What can hang from each mark:
tagup: kime
zibunub: gakurip
votonuk: lelib pizet turi
gakurip: voboz
lelib: dopus fala votonuk
lebi: dopus
turi: votonuk
pizet: rilu votonuk
dopus: lebi lelib
voboz: gakurip gute rilu
rilu: pizet tagup voboz
zurud: gute

Every row comes from one small tree of marks. The marks that hang from a mark follow it in brackets, in alphabetical order. Every link used is in the known rows. Which tree was each row made from?
(in the rows, 128 means zero)
Known rows:
turi(votonuk(lelib(fala) pizet(rilu(tagup)))): [135 112 131 172  97  25  54 162 113 164 124 137 159 110 146 180 132  83
 134 101 197 147 108 137 155 117  89 111 152 112 114 147 132 103 126 161
 149 137 158  63  86 172 106 117 152 178 152 132 133  89]
lelib(dopus(lebi) fala votonuk(pizet turi)): [129 143 196 211 147  65 115 189  66 106  95 169 163  82  89 163 102  64
  89 136 104 158 101 105 169 127  46 162 176 134  85 123 150 101 128 140
 145 109 128  53 101 177  81 124 156 197 140 120 114 104]
votonuk(pizet(rilu(tagup voboz)) turi): [162 144 116 185 126  40  59 147 143 168 118 155 189  96 129 149 106 107
 153 120 170 121 136 111 136 140 134 152 124 148  99 158 162 173 145 160
 147 120 144  50  84 156 123 142 123 208 132 109 143  85]
pizet(rilu(voboz) votonuk(lelib(dopus))): [120 120 147 181 145  53  90 138 141 128 120 144 163 115 165 195 142  80
 124 124 178 147 122  89 123 153 119 133 131 114 110 176 141 124 176 174
 123 110 144 101 105 141 127 162 129 165 132 158 146 124]
turi(votonuk(lelib pizet(rilu(voboz)))): [127 118 123 173  98  20  54 159 129 169 117 152 156 118 152 180 120  97
 133 111 175 119 124 134 109 123 122 114 120  96 108 157 151 129 162 146
 160 116 143  71  70 172 122 128 148 182 113 157 160 111]
pizet(rilu(tagup) votonuk(lelib turi)): [142 120 129 165 125  38  76 156 126 125 125 164 167 118 166 181 129  82
 150  93 189 156 134 110 133 117 106 136 115 136 132 171 131 146 154 168
 117 137 158  68 130 140 124 128 117 175 150 112 145 121]
gakurip(voboz(gute rilu(pizet(votonuk)))): [111  85 122 187 152  62 114 117 135 147 108 159 138 111 187 143 151 129
 111 110 174 103 133  95 110  95 125  99 156 126 112 110  95 201 165 164
 170  90 135 116  90 104 112 142 157 169  55 134 139 107]
gakurip(voboz(gute rilu(tagup))): [133 104  99 174 165  74  94 114 166 176 117 144 155 121 193 144 152 114
 142 122 187  93 128  99 145 117 126 101 143 139 111 128 140 216 144 182
 144 113 131  88  95 101 122 120 111 178  91 105 113 113]
voboz(gakurip gute rilu(pizet tagup)): [112 101  95 174 143  80  65 101 112 181 120 125 173 131 164 171 153 129
 137 122 209  51 125  92 184 111 121  87 170 151 139  95 111 212 139 167
 180 110 142  92  93 111 111 136 137 205  88  83 107  98]
pizet(rilu votonuk(lelib)): [110  96 133 163 121  62 103 155 117 118 132 146 133 131 175 177 132  86
 135  97 183 152 134 119 113 138 108 111 125 108 131 156 124 130 164 166
 116 119 140 104 124 120 134 134 133 156 121 148 150 134]
turi(votonuk(pizet(rilu(tagup)))): [126 130 101 168 105  55  51 163 132 132 123 143 144 104 162 161 124 125
 184 113 167 127 129 145 137 123 124 121 145 134 112 147 128 136 121 159
 135 124 151  81  95 154 140 110 139 176 124 113 136  93]
votonuk(lelib(dopus fala) pizet(rilu) turi): [133 125 203 189 105  30  94 167  94 158 105 172 167 138  96 163 100  53
  94  95 178 170  93  99 175 134  94 141 158 123  90 138 168  82 149 150
 136 113 127  55  81 171  71 154 143 185 160 135 109  94]
lebi(dopus): [111 120 111 145 137 108  94 138 143 127 131 137 120 159 128 143 122 121
 142 122 142 123 128 116 160 144  93 116 142 153 125 157 147 136 133 155
 126 129 125 105 128 138 151 125 121 134 104 120 132 117]
lebi(dopus(lelib(fala votonuk(pizet)))): [111 116 170 192 133  69 102 161 111 127 135 136 136  98 118 160 126  80
  77 128 146 144 124 121 160 125  37 120 173 125 109 135 136 107 124 135
 164 111 128  84 144 163 129 136 147 153 103 128 122 125]
dopus(lebi lelib(fala votonuk)): [115  95 151 189 155  97 137 173  85  84 130 125 128  71 145 178 129  72
  74 156 135 125 131 117 155 127  19 133 168  97 132 128 137 140 117 145
 142 130 114  99 165 122 103 124 127 162 127 138 128 168]
zurud(gute): [102  94 124 167 125 122 101 144 134 136 122 128 110 152 130 152 133 122
 120 133 145 107 121 120 138 128  86 121 133 125 131 109 133 132 126 137
 125 117 109 127 126 132 125 111 128 151  88  92 129 150]
lelib(fala votonuk(pizet(rilu(voboz)) turi)): [151 115 168 200 129  26  85 168 109 140 129 161 182  56 119 164 110  77
 101 116 146 160 119 103 127 122  99 153 134 128  90 133 149 133 138 155
 175  89 131  51  99 173 109 131 159 194 131 149 145  96]
rilu(tagup(kime) voboz(gakurip gute)): [126 137  88 159 160  83  67  96 130 189  97 109 190 113 151 184 150 120
 132 148 174  65 138 110 153 103 102  90 130 152 110 138 133 210 134 178
 182 122 139 100 120 136 149 133 137 163 116  72 130 125]
turi(votonuk(lelib(dopus(lebi) fala) pizet)): [107 126 175 199 120  48  97 182  72 133  91 142 139 122 116 180 115  61
  94 139 137 136  92 126 162 128  50 127 179 103  93 126 148  83 143 134
 154 139 128  64  79 187  81 123 163 177 147 146 120 108]
turi(votonuk): [103 111 111 158 122  88  85 157 129 113 126 143 110 131 155 164 123 122
 144 122 117 111 131 141 124 109  97 112 134 128 117 144 120 135 128 142
 128 133 135 111 116 147 147 108 145 136 107 123 155 126]
rilu(pizet voboz(gakurip)): [108 103  97 160 133  89  81 114 117 175 122 116 168 107 131 177 128 147
 109 156 158  70 136 103 162 146 110 104 138 127 115 137 120 185 159 149
 173 111 137 105  90 140 122 146 165 180 102 145 142 114]
voboz(gakurip gute rilu): [112  94 131 178 142  95  85 115  98 160 120 141 136 154 179 174 140  97
 130 117 189  58 125  98 152 119 115  75 142 146 131 102 126 202 139 159
 169  82 105  90 107  96 120 124 135 182  88  96 123 134]
dopus(lebi lelib(fala votonuk(turi))): [134 107 172 198 148  69 131 185  80  83 116 149 138  73 131 169 118  60
  71 139 124 123 125 114 156 114  20 154 153 105 128 128 147 147 123 133
 147 130 112  78 164 134  88 129 129 174 139 120 139 165]
lelib(dopus fala): [115 117 153 170 147  98 122 142 116 122 115 137 136 124 107 164 119  87
  98 133 130 145 105 104 168 139  80 118 168 141  92 137 136 105 121 158
 121 121 125 101 113 150 113 137 144 141 142 125 112 106]
rilu(pizet tagup): [114 118  84 154 124  96  91 130 135 157 117 121 156 114 121 154 133 144
 142 131 154 107 131 127 167 126  99 127 155 139 121 131 115 160 123 152
 128 152 157  99 108 137 125 130 142 167 124 122 115 102]
lebi(dopus(lelib(fala votonuk(pizet turi)))): [128 129 188 191 122  49  92 171  99 130 128 166 145 108  94 153 116  67
  79 118 143 145 115 115 161 116  39 134 160 133 105 140 149 112 132 120
 167 120 124  61 139 174 114 147 142 157 117 122 132 116]
voboz(gakurip gute rilu(pizet tagup(kime))): [105 112  95 166 130  64  70  93 118 178  99 134 179 137 157 183 168 138
 143 122 214  49 142 100 182  86 118  81 169 157 132 111 107 217 116 193
 189 113 147 102 110 121 123 150 145 174  96  77 102 112]
dopus(lelib): [111 110 127 161 133 102 118 148 128 124 120 126 112 135 149 149 119 105
 116 132 152 104 143 135 139 140  75 117 143 112 127 142 147 162 138 135
 116 137 107 109 148 115 133 152 110 143 109 121 141 153]
votonuk(pizet(rilu(voboz)) turi): [148 132 139 185 118  37  76 155 128 156 110 163 160 113 133 141  99 100
 131 114 153 123 129 113 123 144 136 155 116 137  96 151 162 161 157 151
 149  98 123  63  87 153 116 142 135 192 117 126 154 102]
votonuk(lelib(fala) turi): [142 102 168 167 121  59 108 162 108 161 108 149 142 140 104 161 102  67
  76 108 151 137 105 109 156 113  68 128 127 122 107 137 137 125 146 132
 138 140 125  68 114 161  93 132 135 157 148 132 134 133]
votonuk(lelib(fala) pizet turi): [140 116 178 184  96  40 100 169  88 181 101 158 149 134  82 150  90  73
  73  98 157 149 102 120 149 116  67 121 137 114  93 125 149 112 157 125
 149 137 126  48  81 186  85 130 152 183 139 129 129 108]
zibunub(gakurip): [ 91 118 110 150 129 107 101 137 114 119 125 146 120 144 147 174 120  94
 127 129 143 101 133 126 149 132  83  91 122 134 126 128 142 141 124 152
 136 125 127 112 103 116 151 137 145 144 116 118 130 151]
gakurip(voboz(gute rilu)): [123  92 119 180 158  84 108 124 147 159 111 160 136 140 186 141 141 114
 115 120 166  99 130  99 125 112 127  94 141 133 107 120 134 201 151 171
 155  96 113 101  96  98 119 129 120 166  73 121 125 122]

Which tree is each row?
[125 122  88 172 157  63  83 123 151 147 120 118 170  65 150 173 148 140
 136 140 154 112 142 112 123 131 102 136 135 135 109 149  99 173 149 152
 143 135 174 109 108 153 142 137 152 177 108 136 153 102] => rilu(pizet(votonuk) tagup voboz)
[126 138  86 153 149  75  73 103 146 167 104 103 191 103 142 190 147 129
 141 155 165  85 156 108 164 123 101 104 117 146 114 170 126 197 131 187
 154 136 143 101 127 146 158 142 143 148 140  99 132 130] => rilu(tagup(kime) voboz(gakurip))
[112 149 130 171 110  52  76 144 125 173 107 141 177 134 133 174 130  92
 137 112 193 149 112 113 169 156 105 124 160 129  95 150 163 105 144 176
 116 134 156  70  75 149 111 149 116 191 149 119  95  96] => votonuk(lelib(dopus) pizet(rilu(tagup)))
[128 131  96 173 131  68  52 122 128 188 132 118 199  86 161 177 129 120
 162 144 189  96 145 106 160 167 125 104 132 138 103 152 147 179 148 183
 163  99 139  73  83 144 135 130 145 202 129 120 128  99] => votonuk(pizet(rilu(tagup voboz(gakurip))))
[103 108 107 183 154  82  78 108 105 165 115 121 163  98 159 186 149 123
 104 136 167  75 121 101 118 103 109  84 149 131 109 110 101 198 172 143
 191  95 142 115 100 135 136 136 173 186  68 113 163 119] => rilu(pizet(votonuk) voboz(gakurip gute))
[114 109 162 181 139  67 107 176  94 108 103 141 130 132 130 189 138  67
  96 137 130 126  96 115 173 126  50 125 176 103 113 142 137 100 135 149
 139 148 133  86 106 158  85 122 148 152 156 144 127 126] => turi(votonuk(lelib(dopus(lebi) fala)))
[131 126  84 162 142  71  65 102 151 156 113 112 201 104 168 191 154 125
 164 141 191  93 161 108 167 139 124 104 121 144 121 186 136 189 126 215
 159 117 139 102 135 130 149 153 139 160 145 103 126 124] => pizet(rilu(tagup(kime) voboz(gakurip)))
[123 136 171 186 147  67 117 181  91  99  91 162 142 126 127 177 122  70
 104 123 134 137 115 107 137 138  66 146 145 120 117 156 149 124 176 149
 116 135 128  68 117 150  99 140 132 170 138 122 134 136] => pizet(votonuk(lelib(dopus(lebi)) turi))
[112  97 125 169 150  84 110 110 143 150 125 169 133 149 193 167 139  83
 113 124 181  80 134  97 138 117 117  72 136 138 122 110 140 198 146 169
 171  93 119 107  80  88 127 147 135 164  76 117 121 151] => zibunub(gakurip(voboz(gute rilu)))
[125 109 104 177 158  79  82 120 139 166 121 144 143 141 175 155 149 108
 150 112 195  80 124 110 153 117 120 105 148 158 130 112 134 202 126 168
 144 121 133  84 112 106 125 122 105 186  98  83 119 108] => voboz(gute rilu(tagup))
[122 104 105 173 155  94  70 105 122 174 125 131 155 140 183 184 143 100
 152 121 203  56 122  99 177 117 121  76 148 163 137 115 128 211 133 177
 166 108 127  85 106 100 129 115 116 190 101  77 110 118] => voboz(gakurip gute rilu(tagup))
[107 128  95 148 107  52  88 127 128 150  93 125 165 113 137 180 161 127
 130 115 174 133 149 127 143  93  75 124 140 126 119 159  97 147 142 170
 134 163 182 105 124 163 135 147 154 137 120 131 132 116] => rilu(pizet(votonuk(lelib)) tagup(kime))
[130 121 105 159 143  80  83 145 140 105 139 131 144  97 182 170 133 116
 175 113 172 151 142 115 136 139 116 128 131 148 131 160 123 158 129 186
 112 121 152 104 139 117 154 117 131 161 129 118 141 119] => pizet(rilu(tagup) votonuk)
[160  96 161 192 139  13  95 149 125 137 131 158 165  96 150 190 118  51
  94  95 178 153 118  93 125 126 101 140 112 116 113 164 133 137 172 157
 156 117 142  75 116 162 105 140 154 171 148 143 163 123] => pizet(rilu(voboz) votonuk(lelib(fala) turi))
[133 120 195 196 156  59 122 185  79  96  95 160 148 114 117 185 119  47
  80 126 145 155  93  94 159 132  47 150 152 123 103 153 138 113 155 146
 131 133 132  67 120 158  80 133 147 168 159 126 136 129] => pizet(votonuk(lelib(dopus(lebi) fala) turi))
[136 127  85 170 152  75  60  96 133 172 108 120 197 114 169 188 163 120
 155 134 204  79 142 104 157 107 131  90 134 148 119 148 143 208 131 196
 179 103 138 103 131 116 150 145 128 168 121  68 127 119] => pizet(rilu(tagup(kime) voboz(gakurip gute)))
[ 98 141 156 186 122  54  93 186  86 128  85 155 131 142 126 179 121  92
 117 137 133 113 107 136 142 132  66 133 171 107 106 144 161 102 157 139
 136 138 131  71  71 171  94 125 146 183 124 139 127 116] => turi(votonuk(lelib(dopus(lebi)) pizet))
[121 129  69 161 144  67  84 100 141 183  80 120 182 108 127 158 162 143
 130 133 172  80 135 120 143  85 103 122 147 143 104 125 127 204 131 161
 175 144 165 112 115 153 136 154 136 169  95  83 133  93] => rilu(pizet tagup(kime) voboz(gute))
[132 120 190 190 149  67 125 174  83 119  93 158 154 144  96 172 111  55
  78 130 145 137  93  87 186 141  55 151 165 123 106 148 159 119 146 144
 129 141 115  58 111 158  69 140 128 177 163 127 113 119] => votonuk(lelib(dopus(lebi) fala) turi)
[ 95 136 150 199 138  84 110 179  79  93 113 157 158  91 140 173 118  96
 133 138 137 157 125 111 144 152  83 149 174 121 108 130 158 106 128 173
 134  90 122  83 101 134 115 130 138 196 124 142 107 113] => lelib(dopus(lebi) votonuk(pizet(rilu)))
[111 112 106 171 165 101  80 110 115 177 119 121 158 124 152 168 133 104
 110 144 154  67 122 101 137 123 115  80 129 131 113 117 139 205 172 143
 172 102 123 103 100 119 135 124 143 181  94  93 150 125] => rilu(voboz(gakurip gute))
[123 125  94 150 120  79  92 132 147 124 115 135 165 120 151 159 136 130
 173 112 176 135 162 124 159 113 111 131 137 152 118 169 138 161 104 197
 123 136 138 110 150 125 153 141 119 132 141 101 120 123] => pizet(rilu(tagup(kime)))
[122 108  95 171 128  68  89 126 146 156 125 136 162 122 147 152 143 141
 149 125 185  90 140 108 177 137 113 133 155 149 133 126 106 187 117 176
 138 133 151  98  99 126 111 138 126 181 110 130 107  96] => voboz(rilu(pizet tagup))
[137 105 102 169 149  70 107 125 181 160 124 145 158 112 180 143 142 132
 148 136 175 110 149 101 152 139 127 117 134 140 108 161 124 197 141 205
 122 123 128  84  98 112 124 128 116 163 116 136 115 114] => gakurip(voboz(rilu(tagup)))
[116 123  73 161 151  74  64  85 126 199  89 107 196 105 140 180 169 140
 125 149 182  54 138 108 165  92 106  91 152 143 110 126 125 215 141 170
 193 131 160 106 108 146 134 158 157 171 103  82 126 102] => rilu(pizet tagup(kime) voboz(gakurip gute))
[110 111  98 157 135  65  93 108 160 162 124 152 169 113 180 170 152 127
 136 137 188  83 152 100 182 129 110 105 152 139 118 133 118 186 124 188
 160 127 150  99  72 107 120 157 146 173 103 141 100 124] => zibunub(gakurip(voboz(rilu(pizet tagup))))
[133 121  77 162 157  66  75 107 153 160 106 126 182 111 163 170 158 115
 160 122 190 104 138 118 140 104 126 120 128 144 115 145 157 204 129 188
 161 120 145 101 132 130 141 151 114 159 113  80 132 109] => pizet(rilu(tagup(kime) voboz(gute)))
[126 121 168 188 102  49  93 181  96 118 125 172 142  93 142 155 106  92
 113 107 153 142 137 124 123 119  81 143 139 113 118 138 155 137 143 141
 150 106 119  72 133 139 120 156 122 188 110 124 134 132] => dopus(lelib(votonuk(pizet(rilu) turi)))
[119 121 136 165 122  70 104 154 110 116 112 168 131 110 124 151 121 128
 122 101 130 131 126 122 124 110  99 145 134 144 109 140  94 156 149 129
 134 123 150  94 122 153 123 139 160 156 106 126 157 113] => rilu(pizet(votonuk(turi)))
[101 129 134 165  92  52  74 171 113 164 102 147 125 146 129 161 115 113
 122 108 145 115 115 157 113 108  85 105 129 106 104 132 132 108 159 127
 144 139 142  71  70 180 118 114 157 159 107 149 143 119] => turi(votonuk(lelib pizet))
[125 142 201 192 133  51 103 166  87 123 105 164 160  93  83 162 108  73
  77 115 119 174  91 105 153 117  68 150 154 144  80 126 139  85 123 133
 153 103 134  53  93 179 104 131 164 180 134 122 115  93] => lelib(dopus fala votonuk(pizet turi))
[110 117  94 159 120  65  69 102 133 164 109 125 190 126 148 178 160 144
 149 126 207  76 160  98 197 112 108  99 157 157 130 139  99 196 112 200
 168 127 146  96 115 133 117 161 153 156 125 112 101 110] => voboz(gakurip rilu(pizet tagup(kime)))
[128 110  89 169 162  84  55 106 131 170 137 121 189 110 183 183 147 106
 156 141 202  73 131  93 164 137 131  85 143 138 126 136 150 211 144 179
 169 102 138  89 111 120 140 126 124 203 120  86 138 117] => pizet(rilu(tagup voboz(gakurip gute)))
[110 117 175 177 139  73 120 148 108 126 114 137 134 120 123 183 133  66
  81 114 157 170 100  98 145 127  66 114 155 117  99 147 115  93 151 155
 127 131 144 100 119 156 109 140 152 139 143 145 128 124] => pizet(votonuk(lelib(dopus fala)))
[133 121 153 174  88  44  93 169 106 167 111 169 145 151 120 147  95  85
 120  96 179 140 119 122 135 133 111 133 127 113 115 147 163 126 166 144
 133 118 127  50  82 153  99 141 128 192 119 131 135 114] => votonuk(lelib pizet(rilu) turi)
[129 130 103 156 127  68  90 127 158 143 103 139 161 136 155 161 146 126
 163 120 176 105 157 114 163 116 115 130 132 160 127 156 122 183 110 200
 137 134 137  92 136 127 136 144 119 138 127 107 109 118] => voboz(rilu(tagup(kime)))
[122 103 145 174 148  95 116 140 137 120 138 131 121 138 127 157 123  82
  98 128 160 121 125 107 184 137  53 109 160 125 120 154 148 134 125 138
 134 137 114 103 160 135 128 151 123 126 120 117 132 129] => lebi(dopus(lelib(fala)))
[119 108 154 177  99  60 108 163  96 183 107 129 142 131 100 153 104  82
  76 112 163 147 105 120 147 127  62 109 143 109  98 123 142 105 150 132
 141 134 125  75  79 168  97 121 147 166 125 146 129 113] => votonuk(lelib(fala) pizet)
[142 133 174 180 141  27  85 153 133 120 113 171 174 120 145 185 132  66
 119 105 172 142 121  81 127 143 118 148 118 130 106 182 149 129 178 166
 135 114 151  75 102 154 113 162 130 171 147 139 148 115] => pizet(rilu(voboz) votonuk(lelib(dopus) turi))
[101 104 134 184 149 104 130 176  90  87 115 131 119  88 162 169 133  86
 108 159 126 107 142 128 137 129  38 132 150  98 139 134 145 157 131 147
 127 131 111  99 157 106 122 124 118 175 111 133 136 173] => dopus(lebi lelib(votonuk))
[101  91 119 182 132  84  82 110  95 166 118 138 145 148 166 170 142 123
 119 122 197  51 123  98 165 115 119  79 165 143 133  94 111 203 142 158
 189  88 121 102  89 107 107 141 151 194  69 105 117 112] => voboz(gakurip gute rilu(pizet))
[ 95 105 120 164 112  61 100 148 113 142 112 134 134 127 133 170 134 112
 104 111 166 126 131 123 121 115  84 116 139 105 126 134  97 131 169 140
 136 140 161 108 105 150 126 133 157 155 101 159 149 127] => rilu(pizet(votonuk(lelib)))
[122 109 107 174 132  57  89 125 140 127 128 143 154  99 170 164 149 135
 158 119 185 110 145 110 150 128 113 130 154 153 135 135  80 178 130 176
 141 123 165  98 115 128 126 135 143 178  98 132 128 102] => voboz(rilu(pizet(votonuk) tagup))
[111 105 177 176 140  55 108 145 105 110 132 144 146 118 150 188 131  57
 111  97 177 183 106  94 152 144  86 112 155 118 108 155 123  92 142 179
 127 110 140 104 124 140 115 153 144 147 154 144 129 116] => pizet(rilu votonuk(lelib(dopus fala)))
